What can hang from each mark:
gaba: povup rega
povup: rega
mepo: povup rega
beme: gaba povup timen
timen: mepo povup zevom
rega: beme timen

Every row comes from one small tree of marks. The marks that hang from a mark follow it in brackets, in alphabetical order. Every link used is in the known rows. Which tree was each row made from?
Known rows:
timen[povup]: -.01  .24  .20  -.08  .02  .16  -.04  .11  -.07  .11  -.32  .26  -.36  -.06  -.10  .22  -.19  .39  -.19  .25  .11  -.08  .00  .14  .28  .08  -.29  .12  -.15  .07  .01  -.04  -.04  -.19  -.17  -.06  -.30  .12  -.30  .21  .01  .10  -.09  .54  .23  .34  .02  -.07  .20  -.12
mepo[povup[rega[beme]]]: .02  .23  .10  -.02  -.08  .03  -.07  .17  .14  -.32  -.24  .13  -.06  .04  -.05  .10  -.29  .43  .02  .58  .02  -.10  .09  .07  .09  .09  -.18  -.06  -.24  -.23  -.05  .06  .03  -.19  -.03  .05  -.33  .32  -.41  .12  -.12  .08  .03  .25  .26  .17  .22  -.07  .24  -.10
mepo[povup[rega[timen]]]: -.04  .26  .20  -.09  -.18  -.10  -.08  .38  .13  -.31  -.24  .08  -.17  .10  -.20  .06  -.28  .31  -.03  .50  .03  -.25  -.02  .23  .15  .18  -.16  -.03  -.18  .00  .07  .02  .03  -.13  .03  .17  -.31  .31  -.52  .21  .00  .05  -.06  .30  .34  .11  .20  -.10  .30  -.04
timen[mepo povup[rega[beme]] zevom]: -.21  .34  .20  .43  .30  .33  .00  .10  .12  .34  -.12  .48  -.21  -.10  .07  .10  -.09  .69  .08  .19  .33  -.25  -.07  .08  .24  -.06  .01  .03  -.12  -.26  .19  -.05  .24  -.54  -.23  .09  -.44  .18  -.28  .21  .37  .13  -.28  .72  .41  .03  .35  .15  .17  -.10
gaba[povup[rega]]: -.19  .39  .27  .06  -.24  .08  -.28  .11  -.03  -.03  -.23  .17  -.25  .08  -.35  .17  -.41  .47  -.07  .39  -.02  .05  -.24  .33  .18  .15  .13  .12  -.23  .00  .01  .07  -.09  -.24  -.19  .08  -.31  .29  -.49  -.01  .02  .08  -.11  .34  .33  .19  .26  .00  .08  .11
timen[mepo[rega[beme]] povup zevom]: -.07  .25  .08  .56  .27  .28  .20  .02  .11  .28  -.05  .43  -.31  -.15  .10  .25  -.11  .55  -.15  .09  .44  -.20  -.05  .08  .02  -.17  -.08  .12  -.10  -.25  .15  -.26  .19  -.59  -.35  .14  -.44  -.06  -.21  .21  .29  .10  -.35  .72  .28  .02  .41  .11  .11  -.05
beme[gaba timen[mepo[povup[rega]] zevom]]: .05  .50  .21  .21  -.15  .05  -.20  .44  .24  .00  -.02  .48  -.50  -.20  -.07  .17  -.04  .28  .15  .32  .30  -.24  -.17  .16  .26  .15  -.15  -.26  .05  -.05  .04  -.04  .27  -.40  -.17  .12  -.28  .15  -.06  .10  .20  -.15  -.43  .26  .33  .11  .27  .03  .31  -.09
beme[gaba[povup] timen]: .05  .55  .35  -.10  -.19  -.04  -.51  .29  -.02  -.07  -.04  .26  -.54  -.12  -.30  .21  -.09  .24  .00  .49  .20  -.05  -.23  .32  .31  .27  -.18  -.09  -.12  .17  -.13  .02  -.01  -.16  -.30  .06  -.16  .19  -.13  -.02  -.18  -.12  -.25  .11  .25  .37  .01  .07  .38  -.01
beme[gaba timen[mepo povup]]: .11  .48  .30  -.05  -.03  .05  -.40  .30  .02  .16  -.14  .36  -.61  -.21  -.11  .17  .07  .27  .04  .34  .37  -.26  -.06  .14  .37  .15  -.26  -.12  .06  .14  -.04  -.01  .17  -.38  -.31  .00  -.17  .13  .00  .09  .03  -.12  -.42  .35  .27  .31  -.04  .06  .34  -.15
gaba[povup[rega[beme timen]]]: -.23  .43  .39  .01  .07  .00  -.46  .11  -.02  -.11  .00  .03  -.06  .12  -.30  -.01  -.23  .50  .01  .63  .12  -.16  -.17  .33  .24  .20  .15  .11  -.36  -.06  .04  .07  -.11  -.19  -.21  .25  -.29  .36  -.53  .09  -.13  .16  -.05  .32  .37  .17  .22  .13  .35  .07
mepo[povup rega[beme]]: .13  .12  -.01  .11  -.07  .00  .16  .04  .11  -.40  -.08  .07  -.14  -.03  .03  .25  -.34  .27  -.23  .54  .18  -.07  .12  .03  -.23  -.02  -.26  .05  -.21  -.23  -.06  -.21  -.01  -.26  -.16  .12  -.31  .09  -.33  .07  -.22  .05  -.07  .23  .12  .10  .28  -.09  .21  -.03
beme[povup[rega]]: -.33  .30  .12  -.18  -.22  .07  -.30  .11  .03  .09  -.22  .33  -.27  .00  -.29  .13  -.21  .43  -.11  .36  .22  -.27  -.25  .15  .21  .09  .05  -.05  -.12  -.04  -.05  -.06  .05  -.28  -.17  .00  -.15  .33  -.31  .15  -.07  .14  -.20  .35  .24  .16  .05  .04  .16  .07
rega[beme timen[mepo[povup] zevom]]: .06  .37  .22  .31  .44  .03  .01  .28  .36  -.04  .26  .16  .03  .04  .07  -.08  -.02  .42  .06  .51  .31  -.23  -.05  .21  .22  .14  -.19  -.13  -.32  -.15  .13  -.02  .15  -.22  -.09  .28  -.54  .07  -.18  .37  .16  .27  -.10  .39  .35  .11  .44  -.03  .45  .05
gaba[povup[rega[beme timen[mepo zevom]]]]: -.25  .48  .37  .29  .15  .09  -.33  .14  .11  .06  .08  .16  -.07  .10  -.25  .00  -.22  .58  .09  .48  .19  -.17  -.25  .37  .22  .17  .21  .06  -.32  -.09  .12  .06  .02  -.32  -.23  .28  -.40  .27  -.45  .11  .10  .15  -.14  .43  .44  .07  .40  .13  .29  .14
beme[gaba[povup rega]]: .00  .63  .19  .03  -.23  -.12  -.28  .16  -.05  -.18  -.10  .15  -.28  -.23  -.42  .22  -.17  .26  -.10  .48  .23  .08  -.15  .25  .23  .24  .21  .09  -.17  .14  -.22  -.10  .15  -.28  -.27  .15  -.33  .08  -.20  -.05  .00  -.11  -.19  .17  .19  .30  .19  -.01  .04  .15
povup[rega[timen]]: -.30  .34  .24  -.20  -.15  -.02  -.42  .26  .02  -.16  .00  .09  -.17  .02  -.26  -.08  -.07  .22  -.12  .54  .12  -.29  -.07  .15  .30  .20  .14  .03  -.18  -.03  .03  -.03  .04  -.13  -.01  .28  -.22  .32  -.53  .20  .11  .16  -.21  .27  .28  .10  .19  .00  .29  -.04
beme[timen[povup zevom]]: -.11  .22  .37  .09  .07  .25  -.14  .28  -.02  .21  -.05  .44  -.52  -.10  .04  .18  -.05  .38  -.07  .23  .24  -.23  -.16  .17  .35  .10  -.38  -.06  -.15  -.02  .10  -.12  -.04  -.18  -.18  .09  -.28  .07  -.25  .25  .00  .03  -.19  .60  .30  .26  .04  .04  .46  -.21
rega[timen]: -.08  .33  .25  -.19  .00  -.05  -.25  .27  .11  -.12  .11  .03  -.17  .01  -.20  -.04  -.03  .12  -.24  .49  .14  -.16  -.08  .22  .30  .24  -.13  .02  -.22  .14  .00  -.06  -.03  .00  -.02  .25  -.33  .09  -.33  .31  .08  .24  -.12  .24  .17  .26  .16  -.14  .36  .04
gaba[povup rega[beme timen[mepo zevom]]]: -.11  .51  .39  .42  .27  -.02  -.25  .10  .06  -.02  .32  .10  .08  -.06  -.23  -.05  -.11  .53  .01  .58  .40  -.16  -.25  .30  .20  .20  .33  .08  -.41  -.01  .05  -.13  .15  -.34  -.28  .46  -.56  .03  -.36  .19  .09  .16  -.10  .50  .41  .12  .46  .04  .28  .27
gaba[rega[beme[povup] timen[mepo]]]: -.12  .37  .24  .04  .22  -.13  -.38  .06  .09  -.04  .29  .11  .08  -.11  -.20  -.14  .08  .37  -.09  .72  .54  -.36  -.09  .06  .24  .20  .26  -.04  -.30  -.02  -.06  -.20  .22  -.30  -.22  .39  -.37  .09  -.21  .27  -.06  .21  -.14  .39  .27  .15  .19  .00  .32  .18
timen[zevom]: -.07  .30  .10  .15  -.03  .27  .14  .19  .19  .11  .03  .39  -.27  -.11  -.01  .19  -.16  .27  -.22  .19  .11  .09  -.16  .15  .24  .08  -.16  -.02  -.19  -.11  -.02  -.10  .05  -.14  -.06  .09  -.48  .00  -.19  .23  .30  .17  -.15  .37  .14  .21  .36  -.12  .11  .01

Write each row's tree:
-.10  .44  .20  .13  .15  .12  -.28  .05  .05  .16  -.25  .31  -.24  -.13  -.08  .06  -.04  .57  .07  .39  .32  -.25  .08  .02  .26  .03  .05  .05  -.05  -.12  .02  .05  .22  -.52  -.29  .02  -.27  .28  -.21  .11  .16  .05  -.29  .50  .34  .15  .15  .14  .17  -.14 -> timen[mepo povup[rega[beme[gaba]]]]
-.32  .53  .20  -.01  .15  -.01  -.48  .25  .11  -.17  .20  .17  -.07  -.12  -.16  -.13  .13  .32  .05  .64  .32  -.36  -.04  .11  .35  .18  .18  -.02  -.22  -.25  -.01  -.01  .18  -.22  -.10  .29  -.23  .33  -.36  .16  .06  .14  -.23  .18  .28  .05  .27  .26  .41  -.12 -> povup[rega[beme[gaba] timen[zevom]]]
.15  .50  .22  .28  -.16  -.02  -.15  .42  .19  -.06  .11  .40  -.44  -.30  -.11  .15  .00  .24  .07  .38  .43  -.21  -.14  .11  .25  .18  -.03  -.24  -.02  .01  -.07  -.17  .36  -.42  -.21  .25  -.36  -.02  -.04  .09  .17  -.21  -.42  .31  .27  .14  .28  -.06  .24  .02 -> beme[gaba[rega] timen[mepo[povup] zevom]]
.11  .57  .13  -.02  -.16  -.23  -.22  .33  .11  -.26  .00  .10  -.22  -.22  -.30  .05  -.01  .12  -.06  .54  .36  -.19  -.04  .14  .22  .27  .09  -.03  -.07  .16  -.13  -.14  .32  -.29  -.12  .27  -.36  .05  -.17  .13  .14  -.08  -.32  .15  .22  .21  .23  -.12  .15  .09 -> beme[gaba[rega[timen[mepo[povup]]]]]
-.10  .36  .15  .20  .01  .05  -.28  .06  -.01  -.16  .21  .25  -.35  -.21  -.05  .21  -.07  .27  -.15  .52  .38  -.14  -.09  .11  .01  .01  -.01  .06  -.17  -.20  -.10  -.26  .02  -.33  -.37  .23  -.17  .07  -.19  -.03  -.18  -.02  -.30  .22  .16  .12  .23  .21  .32  -.04 -> mepo[rega[beme[gaba[povup] timen[zevom]]]]
-.18  .48  .17  .41  .28  .27  -.07  .15  .14  .28  -.14  .49  -.30  -.17  .01  .11  -.01  .66  .13  .19  .40  -.27  -.06  .09  .28  -.02  .06  .01  -.08  -.25  .13  -.02  .32  -.60  -.29  .06  -.38  .20  -.20  .14  .35  .05  -.37  .65  .40  .02  .34  .23  .15  -.14 -> timen[mepo povup[rega[beme[gaba]]] zevom]
.14  .37  -.05  .54  .05  .09  .31  .19  .35  -.07  .03  .37  -.26  -.16  .08  .28  -.20  .38  -.09  .22  .35  -.09  -.06  .09  -.12  -.07  -.12  -.04  -.07  -.24  .03  -.20  .30  -.53  -.24  .16  -.49  -.05  -.08  .13  .29  -.01  -.35  .34  .22  -.01  .56  -.03  .05  .07 -> timen[mepo[povup rega[beme[gaba]]] zevom]
.09  .20  .32  .03  -.21  .09  -.22  .25  .18  -.01  -.10  .26  -.36  .01  -.05  .08  -.20  .29  .01  .43  .14  -.21  -.07  .08  .16  .15  -.22  -.21  -.06  .00  .06  -.02  .06  -.25  -.12  .13  -.30  .18  -.23  .16  .07  -.01  -.22  .32  .31  .16  .20  -.19  .31  -.03 -> beme[timen[mepo[povup[rega]]]]
.11  .22  -.02  .54  .07  .17  .37  .10  .33  -.03  .05  .36  -.20  -.08  .13  .25  -.28  .40  -.15  .19  .31  -.06  -.04  .07  -.14  -.10  -.15  -.04  -.11  -.26  .08  -.21  .22  -.49  -.21  .20  -.52  -.08  -.17  .20  .32  .08  -.27  .43  .23  -.04  .60  -.11  .06  .10 -> timen[mepo[povup rega[beme]] zevom]
-.12  .45  .37  .10  -.06  -.14  -.30  .18  -.12  -.15  .08  -.02  -.09  -.01  -.47  .05  -.23  .33  -.14  .58  .24  -.11  -.25  .37  .22  .30  .25  .14  -.34  .21  -.01  -.14  .01  -.19  -.18  .42  -.41  .09  -.53  .13  -.04  .07  -.09  .40  .34  .23  .26  -.08  .22  .26 -> gaba[povup rega[timen]]
-.06  .30  .34  .21  .19  .17  -.22  .01  -.01  .03  .23  .27  -.09  -.24  .03  -.01  .04  .42  -.03  .59  .45  -.20  .02  -.05  .25  .12  .07  -.07  -.27  -.18  -.03  -.23  .17  -.35  -.26  .32  -.40  .01  -.23  .16  .02  .06  -.15  .53  .27  .21  .19  .01  .32  -.04 -> gaba[rega[beme[timen[mepo povup zevom]]]]
-.17  .25  .29  -.05  .01  .16  -.50  .01  .07  -.05  .11  .20  -.10  -.07  -.01  -.09  -.03  .39  .00  .65  .21  -.24  .04  -.05  .24  .10  .09  -.13  -.20  -.26  -.06  .00  .05  -.28  -.14  .19  -.24  .31  -.30  .07  -.03  .15  -.19  .24  .27  .15  .17  .05  .34  -.12 -> povup[rega[beme[timen[mepo]]]]
-.09  .38  .32  .28  .59  .14  -.12  .20  .17  .19  .19  .23  -.08  .00  .05  -.07  .11  .52  .05  .44  .44  -.33  -.05  .19  .35  .09  -.15  .01  -.29  -.09  .16  -.06  .13  -.31  -.22  .25  -.48  .07  -.22  .40  .17  .28  -.18  .63  .38  .16  .28  .13  .49  -.04 -> rega[beme timen[mepo povup zevom]]
-.04  .59  .39  .06  -.22  -.04  -.60  .26  .05  .05  -.06  .30  -.50  -.12  -.31  .12  -.11  .34  .13  .46  .26  -.15  -.25  .28  .31  .22  .08  -.11  -.01  .10  -.05  .07  .11  -.41  -.32  .12  -.17  .26  -.15  -.06  .05  -.15  -.42  .17  .36  .19  .14  .10  .27  .04 -> beme[gaba[povup[rega]] timen[mepo]]
-.21  .51  .24  -.07  .08  -.06  -.56  .17  .16  -.15  .14  .07  -.06  -.10  -.19  -.14  .11  .30  .07  .67  .33  -.34  .03  .06  .31  .17  .25  -.04  -.17  -.15  -.04  .03  .22  -.32  -.13  .27  -.25  .34  -.28  .12  .10  .15  -.30  .15  .28  .09  .24  .16  .35  -.05 -> povup[rega[beme[gaba] timen[mepo]]]
-.02  .23  .21  .07  -.02  .11  -.07  .26  .15  -.26  -.11  .26  -.18  .02  .04  .10  -.24  .44  .09  .55  .10  -.20  -.03  .09  .13  .12  -.22  -.13  -.26  -.27  .05  .01  .04  -.20  -.07  .10  -.30  .29  -.40  .16  -.11  .03  -.02  .33  .33  .13  .24  .00  .39  -.13 -> mepo[povup[rega[beme[timen[zevom]]]]]
.03  .38  .19  .26  .10  .02  .13  .42  .35  .02  .07  .23  -.19  .06  -.09  .05  -.13  .31  -.05  .25  .22  -.22  -.21  .29  .22  .17  -.20  -.08  -.17  .08  .17  -.05  .16  -.22  -.05  .28  -.54  -.01  -.25  .39  .35  .15  -.23  .42  .34  .09  .44  -.18  .30  .14 -> rega[timen[mepo[povup] zevom]]
.02  .41  .32  -.19  -.07  .00  -.45  .31  -.10  .01  -.18  .32  -.62  -.22  -.16  .18  .07  .23  .00  .43  .30  -.22  -.02  .14  .38  .21  -.34  -.09  -.04  .12  -.08  -.04  .06  -.22  -.26  -.03  -.07  .18  -.11  .08  -.17  -.13  -.30  .28  .23  .39  -.16  .12  .46  -.26 -> beme[gaba timen[povup]]
-.19  .43  .10  -.16  -.04  .06  -.46  .05  .04  -.22  .00  .15  -.09  -.17  -.10  -.02  .00  .34  -.03  .66  .18  -.11  .10  -.03  .24  .12  .16  -.01  -.18  -.27  -.18  .05  .12  -.25  -.14  .07  -.20  .38  -.28  .00  -.04  .07  -.17  .09  .18  .19  .17  .16  .22  -.13 -> povup[rega[beme[gaba]]]
-.18  .26  .37  .25  .04  .28  -.21  .25  .06  .29  -.08  .50  -.48  -.08  .01  .13  -.04  .49  .09  .20  .31  -.35  -.16  .10  .34  .04  -.15  -.12  -.05  -.09  .18  -.08  .11  -.41  -.24  .16  -.28  .15  -.28  .19  .22  -.01  -.33  .67  .42  .09  .19  .08  .35  -.15 -> beme[timen[mepo povup[rega] zevom]]
-.01  .42  .22  .00  .19  .13  -.37  .16  .14  -.07  .26  .30  -.26  -.25  .07  .02  .16  .26  .04  .64  .31  -.10  -.02  .03  .33  .19  -.19  -.19  -.22  -.22  -.16  -.03  .09  -.15  -.20  .09  -.25  .14  .00  .10  -.14  .07  -.17  .13  .15  .31  .12  .16  .47  -.17 -> rega[beme[gaba timen[zevom]]]
.21  .18  -.01  .24  -.25  .02  .23  .13  .25  -.12  -.15  .20  -.30  -.02  -.09  .28  -.37  .26  -.26  .22  .16  -.04  -.03  .08  -.15  -.04  -.16  .02  .00  -.01  .01  -.19  .15  -.41  -.18  .12  -.44  -.02  -.21  .14  .24  .01  -.29  .31  .17  .06  .42  -.29  -.03  .15 -> timen[mepo[povup rega]]
-.19  .37  .40  .03  -.03  .10  -.49  .05  -.06  -.06  -.04  .16  -.16  .07  -.20  .07  -.26  .52  .03  .61  .08  -.07  -.15  .26  .21  .16  .07  .02  -.32  -.12  .00  .08  -.13  -.22  -.26  .13  -.26  .33  -.42  -.02  -.20  .10  -.05  .32  .37  .22  .16  .11  .33  .02 -> gaba[povup[rega[beme[timen]]]]
-.12  .64  .27  .16  .38  -.05  -.32  .31  .13  -.08  .28  .14  -.10  -.07  -.17  .00  .08  .41  .07  .61  .36  -.16  -.17  .36  .34  .25  -.01  .00  -.36  -.07  .00  .01  .11  -.15  -.23  .25  -.36  .15  -.18  .17  -.06  .18  -.15  .23  .31  .21  .29  .25  .49  .01 -> rega[beme[gaba[povup]] timen[zevom]]
.14  .41  .09  .10  -.07  .03  -.07  .16  .28  -.10  -.17  .23  -.15  -.03  -.07  .11  -.22  .42  .05  .44  .17  -.08  .05  .05  .11  .11  -.05  -.11  -.07  -.14  -.05  .09  .24  -.40  -.11  .03  -.41  .22  -.14  .11  .19  .02  -.22  .22  .27  .12  .34  -.12  .11  .03 -> timen[mepo[povup[rega[beme[gaba]]]]]
.12  .34  .22  .02  .01  -.08  -.04  .36  .27  -.05  .00  .07  -.15  .09  -.16  .02  -.16  .22  -.09  .40  .15  -.21  -.08  .26  .21  .21  -.20  -.05  -.16  .17  .08  .00  .09  -.16  -.03  .22  -.46  .07  -.26  .35  .20  .16  -.17  .31  .29  .18  .30  -.24  .31  .13 -> rega[timen[mepo[povup]]]
-.12  .51  .30  .20  -.02  .13  -.35  .38  .05  .22  -.09  .51  -.62  -.26  -.09  .16  .09  .41  .16  .23  .42  -.37  -.17  .15  .41  .09  -.09  -.14  .06  -.02  .08  -.07  .27  -.49  -.29  .10  -.18  .20  -.11  .08  .20  -.15  -.51  .47  .36  .11  .14  .21  .33  -.19 -> beme[gaba timen[mepo povup[rega] zevom]]
-.31  .20  .32  -.24  -.23  .04  -.57  .19  -.02  .11  -.09  .40  -.43  -.01  -.25  .06  -.07  .39  -.01  .46  .29  -.47  -.27  .13  .29  .14  -.08  -.20  -.13  -.01  .03  -.07  -.01  -.21  -.24  .07  .00  .35  -.27  .14  -.28  .06  -.24  .37  .30  .18  -.10  .11  .43  -.04 -> beme[povup[rega] timen]
